What can hang from each mark
bebep: famek
mogo: bebep sazo vage
modir: famek mogo vage
famek: bebep modir mogo munuz sazo
munuz: famek
vage: famek modir

Every row comes from one small tree of marks. The marks that hang from a mark follow it in brackets, in alphabetical order. Every link used is in the known rows. Which tree was each row made from?
Known rows
famek[bebep modir munuz]: [ 14   9  -3  -3  -7  -2   9   1   5  -4  10   5   0 -10  11  13  -6 -10
  -4   3   2  -2  22]
bebep[famek]: [  4  10  -8  -3   6   1   3   2  10  -2   2  -6  -3  -6   0   5 -11 -11
  -1   3   4  -5  11]
mogo[bebep[famek[munuz sazo]]]: [ 12  10  -7  -7   1   0   5  -3  12  -3   1   4  -5  -6   5   4  -4 -13
  -2   3   4   1  13]
munuz[famek]: [  3   8  -8  -4   1   0   3   4   9  -1   6   0  -2   0  -1   9 -10  -8
   2   6  -4  -4  17]
bebep[famek[modir[vage] mogo[sazo]]]: [ 20  12  -7  -5   5  -5   1   2  18  -5   4  -4  -6 -10  11   2   4  -6
  -1   7  22  -9  17]
mogo[bebep vage]: [  3  14  -3  -6   5   1   7   3  11  -3   4  -2 -15 -12  -4   6  -7  -9
   0   8   6   6  20]
mogo[bebep]: [ -2  12  -1  -7   2   0   2   5   6  -2   4  -1 -12 -11  -3   7 -12 -12
   2   6  -3   3  19]
modir[famek[bebep mogo sazo]]: [ 12   7 -10  -5  -4   1   1  -5  13  -6   5   5  -3 -14   4   7   0 -10
  -3  10  18  -3  -1]
famek[modir mogo[vage] munuz sazo]: [ 24  10  -1  -4  -3  -2   9  -2  20  -2   8   5  -6 -11  12  11   9  -6
   0   9  18  -4  15]
famek[modir mogo sazo]: [ 13   7   0  -4  -1  -4   3   3  16  -3   6   2  -6 -12   8  10   4  -8
   2   9  10  -8   9]
famek[bebep modir[vage] mogo sazo]: [ 24   9  -7  -5  -5  -4   4  -3  12  -6   6   5  -5 -16  15   6   7  -6
  -4  12  22  -7   2]
munuz[famek[bebep modir sazo]]: [ 18   4 -10  -3  -4  -3   9   1  13  -8   6   6   1  -8  10   9   4  -8
  -3  10   4  -5  12]
famek[bebep modir[mogo] munuz sazo]: [ 15  11 -12  -5  -8  -4   8  -1   9  -6   8   6  -7  -9  10  10   5 -10
  -6   6   8  -5  18]
mogo[sazo vage]: [  1   9  -6  -5  10   0   5   7  15  -3   6  -8 -10 -10  -8   7  -6  -8
  -2   7   4  -2  36]
modir[mogo]: [ -4  14 -10  -5   2  -1   1   6   6   0   5  -5 -13  -5  -5   7  -7  -9
   0   6   1  -6  19]
famek[munuz sazo]: [  4   6  -4  -5  -2   1   2   0   9   2   6   3  -3  -4   2  10  -6 -12
  -2   4  -1  -4  18]
famek[modir[vage] munuz sazo]: [15 11 -3 -6 -3  0  3  0 10 -1  7  2 -8 -5 10 11  3 -8 -3  7  9 -5 13]
munuz[famek[mogo sazo]]: [12  5 -8 -5 -2 -2  3  0 16 -2  5  6 -1 -3  5  6  1 -7  3 11  6 -8  8]
bebep[famek[munuz]]: [  9  10  -6  -3   1   1   4  -1   9   0   5  -1   2  -2   4   7 -11 -12
  -1   0   3  -4  17]
famek[bebep modir mogo munuz]: [ 22   9  -2  -3 -11  -4   7  -2   9  -4  11   9   1 -14  16  12  -3  -9
  -1   4  10  -3  18]
mogo[bebep[famek] vage[modir]]: [ 13  14 -13  -7   7   1   8   6  10  -4   2  -5 -11 -14   1   0  -2  -8
  -6   5  15   6  17]
vage[modir[mogo]]: [ -2  13 -15  -6   1  -1   0  12   1   1   7  -6 -14  -9  -2   6  -6  -8
  -4   6   4  -4  21]
vage[modir]: [ -1   8  -8  -5   1   1  -1  12   2   1   7  -5  -7 -11  -1   8 -10 -10
  -4   3   0  -2  20]
vage[famek[bebep] modir[mogo]]: [  9  14 -22  -7  -7   1   2  10  -3  -6   9  -3 -16 -15   3   4  -5  -9
 -11   7  12   0  15]
modir[famek[mogo sazo]]: [  7   8  -6  -6   0   2  -2  -1  15  -3   4   1  -7  -9   0   7   1 -10
   0  10  14  -5  -1]
vage[famek[modir mogo[bebep]]]: [ 17  15   0  -6  -5  -2   3   9  10  -8   6   2 -19 -17   9   8  -1  -8
   1   9  13   4  10]
bebep[famek[modir[mogo]]]: [ 10  16 -11  -4   4  -3   7   4  12  -5   3  -8 -10  -5   5   5   2  -9
  -1   5  10  -7  11]

Which tree is each row?
[ 11   3 -14  -4  -3  -1   5  -2  11  -5   5   6   1  -6   3   7  -3 -10
  -3  10   2  -5  13]
munuz[famek[bebep sazo]]
[ 18  11  -3  -2   2  -4   5   1  17  -4   4  -3  -2 -10  11   6   0  -8
   2   5  15  -7   7]
bebep[famek[modir mogo]]
[ 12  14 -11  -6  -7   4   1  -8   0  -3   8   2  -3  -8   3   7  -8 -10
  -6   6  15   1   8]
modir[famek[bebep munuz] vage]
[ 17  12 -16  -5  -6  -1   6   5   7 -11   6  -1 -18 -13   8   7   6  -9
  -8  11  14  -4   7]
vage[famek[bebep modir[mogo] sazo]]
[ 14  15  -8  -6  -2   2  -3   3   4  -2   6  -1 -16 -10   6   5  -5  -7
  -1  10  19  -4   4]
modir[vage[famek[mogo]]]
[  3  11  -9  -9   8  -1   4  13  11  -4   6  -5 -18 -17  -6   4  -4  -8
  -6   7   8   6  40]
mogo[bebep sazo vage[modir]]
[ -1  16 -13 -10   1   1   0   2  10  -6   1  -1 -21  -8  -6   3   3 -11
  -2  10   8   2   5]
modir[famek[sazo] mogo[bebep]]
[20  8 -4 -6 -3 -6  6  3 20 -7  3 10 -8 -8 12  6  8 -6  4 12  9  0 10]
munuz[famek[modir mogo[bebep] sazo]]
[  8   7  -9  -7  -2   0  -3   8  10  -1  10   1  -3 -10   3   7  -2 -10
  -6   4  13   0  28]
vage[modir[famek[mogo[sazo] munuz]]]
[ 10   6 -14  -7  -2  -1  -2   7   9  -7   9   0  -2 -19   2   5  -3  -9
  -9   7  17  -1  23]
vage[modir[famek[bebep mogo[sazo]]]]
[ 20   7  -7  -4  -4  -4   3   7  12 -11   9   2 -11 -18  10   7   0  -8
  -5   8  15  -4  25]
vage[famek[bebep modir mogo[sazo]]]
[  4   8  -6  -7  -2   4   0  -2  10  -1   6   2  -4  -3  -1  10  -2 -12
  -3   6   5  -1   9]
modir[famek[munuz sazo]]
[ 16  10  -7  -4  -5   1   6   6   4  -9   8  -1 -11 -15   7  11  -4 -10
  -5   7   8  -1  14]
vage[famek[bebep modir]]
[ 21  10  -8  -4 -12   1   4  -2   4  -4  10   8  -5 -12  11   9  -9 -10
  -4   5  12  -1  14]
vage[famek[bebep mogo munuz]]
[ 13  10 -13  -7   0   3   3  11   6  -3  11  -4 -14 -11   1   7  -3  -8
 -10   5  10   2  38]
mogo[sazo vage[famek[munuz] modir]]
[ 22   9 -15  -5   4   0   6   2  18  -3   3  -3  -3 -14   8   0   8  -6
  -5   8  25  -5   6]
bebep[famek[mogo[vage[modir]] sazo]]
[ 23   8  -8  -4  -6  -1   9  -9  15  -3   8   9   1 -14  11   8   1  -8
  -4   9  18  -3  15]
famek[bebep mogo[vage] munuz sazo]
[ 22  11  -6  -3   9  -4   9   3  25  -7   4  -5  -4 -12   7   4   8  -5
  -2   7  22  -6  25]
bebep[famek[modir mogo[sazo vage]]]
[ -1  14 -13  -6   9  -1   5   8  14  -3   6  -9 -16  -7  -9   4  -1  -7
  -2   9   7  -5  36]
modir[mogo[sazo vage]]
[ 13   8  -6  -4   3  -3   2   1  17  -1   6   2   1  -5   7   4  -6 -11
  -1   1   8  -7  29]
bebep[famek[mogo[sazo] munuz]]
[ 21   9 -13  -4  -6   4   8  -4   8  -6   8   4  -9 -12   6   9  -1 -10
  -9   8  16   0  15]
mogo[vage[famek[bebep munuz sazo]]]
[26  8 -8 -3  0 -3 10  0 23 -5  6  4 -4 -6 10  7 14 -3  2 14 18 -6  9]
munuz[famek[modir mogo[vage] sazo]]
[  8  10  -8  -5  -6   3   2  -5   3  -4   9   3   1  -8   2  11 -11 -13
  -5   3   6   2  14]
modir[famek[bebep munuz]]
[ 10  13 -11  -6  -1   6   4   3   5  -1   9  -4  -7 -10   0   9  -2  -8
  -7   5  14   5  18]
mogo[vage[modir[famek[munuz]]]]
[18 12 -9 -5  5 -1  4 -1 14 -4  1 -5 -7 -7  9  4  7 -8 -3  8 17 -7  2]
bebep[famek[modir[vage] sazo]]
[ 16  16 -10  -8  -4   4   7   9   3  -3   8   1 -19 -14   4   6  -5  -9
  -8   6  13  10  23]
mogo[bebep vage[famek[munuz] modir]]
[ 13   6 -17  -7  -5   2   1   8   1  -7   7   0 -10 -18   5   6  -3 -11
 -12   9  10  -1  11]
vage[famek[bebep sazo] modir]
[ 11  19 -19  -7  -6   2   1   1  -3  -6   6  -3 -20 -11   3   3  -6  -8
  -8   9  18  -3   8]
modir[mogo vage[famek[bebep]]]
[ 26  11 -10  -4  -8  -5   6  -2  11  -7   8   7  -1 -10  16   6   4  -4
  -1  11  19  -5   6]
munuz[famek[bebep modir[vage] mogo]]
[ 14   9   1  -6  -1  -5   4   4  17  -5   4   6 -12 -15   8   8   6  -8
   2  10  11  -1  11]
famek[modir mogo[bebep] sazo]
[  3  20 -10  -7   4   0   7   3   9  -3   3  -4 -22 -11  -5   4  -2  -7
   0   9   8   3  22]
modir[mogo[bebep vage]]
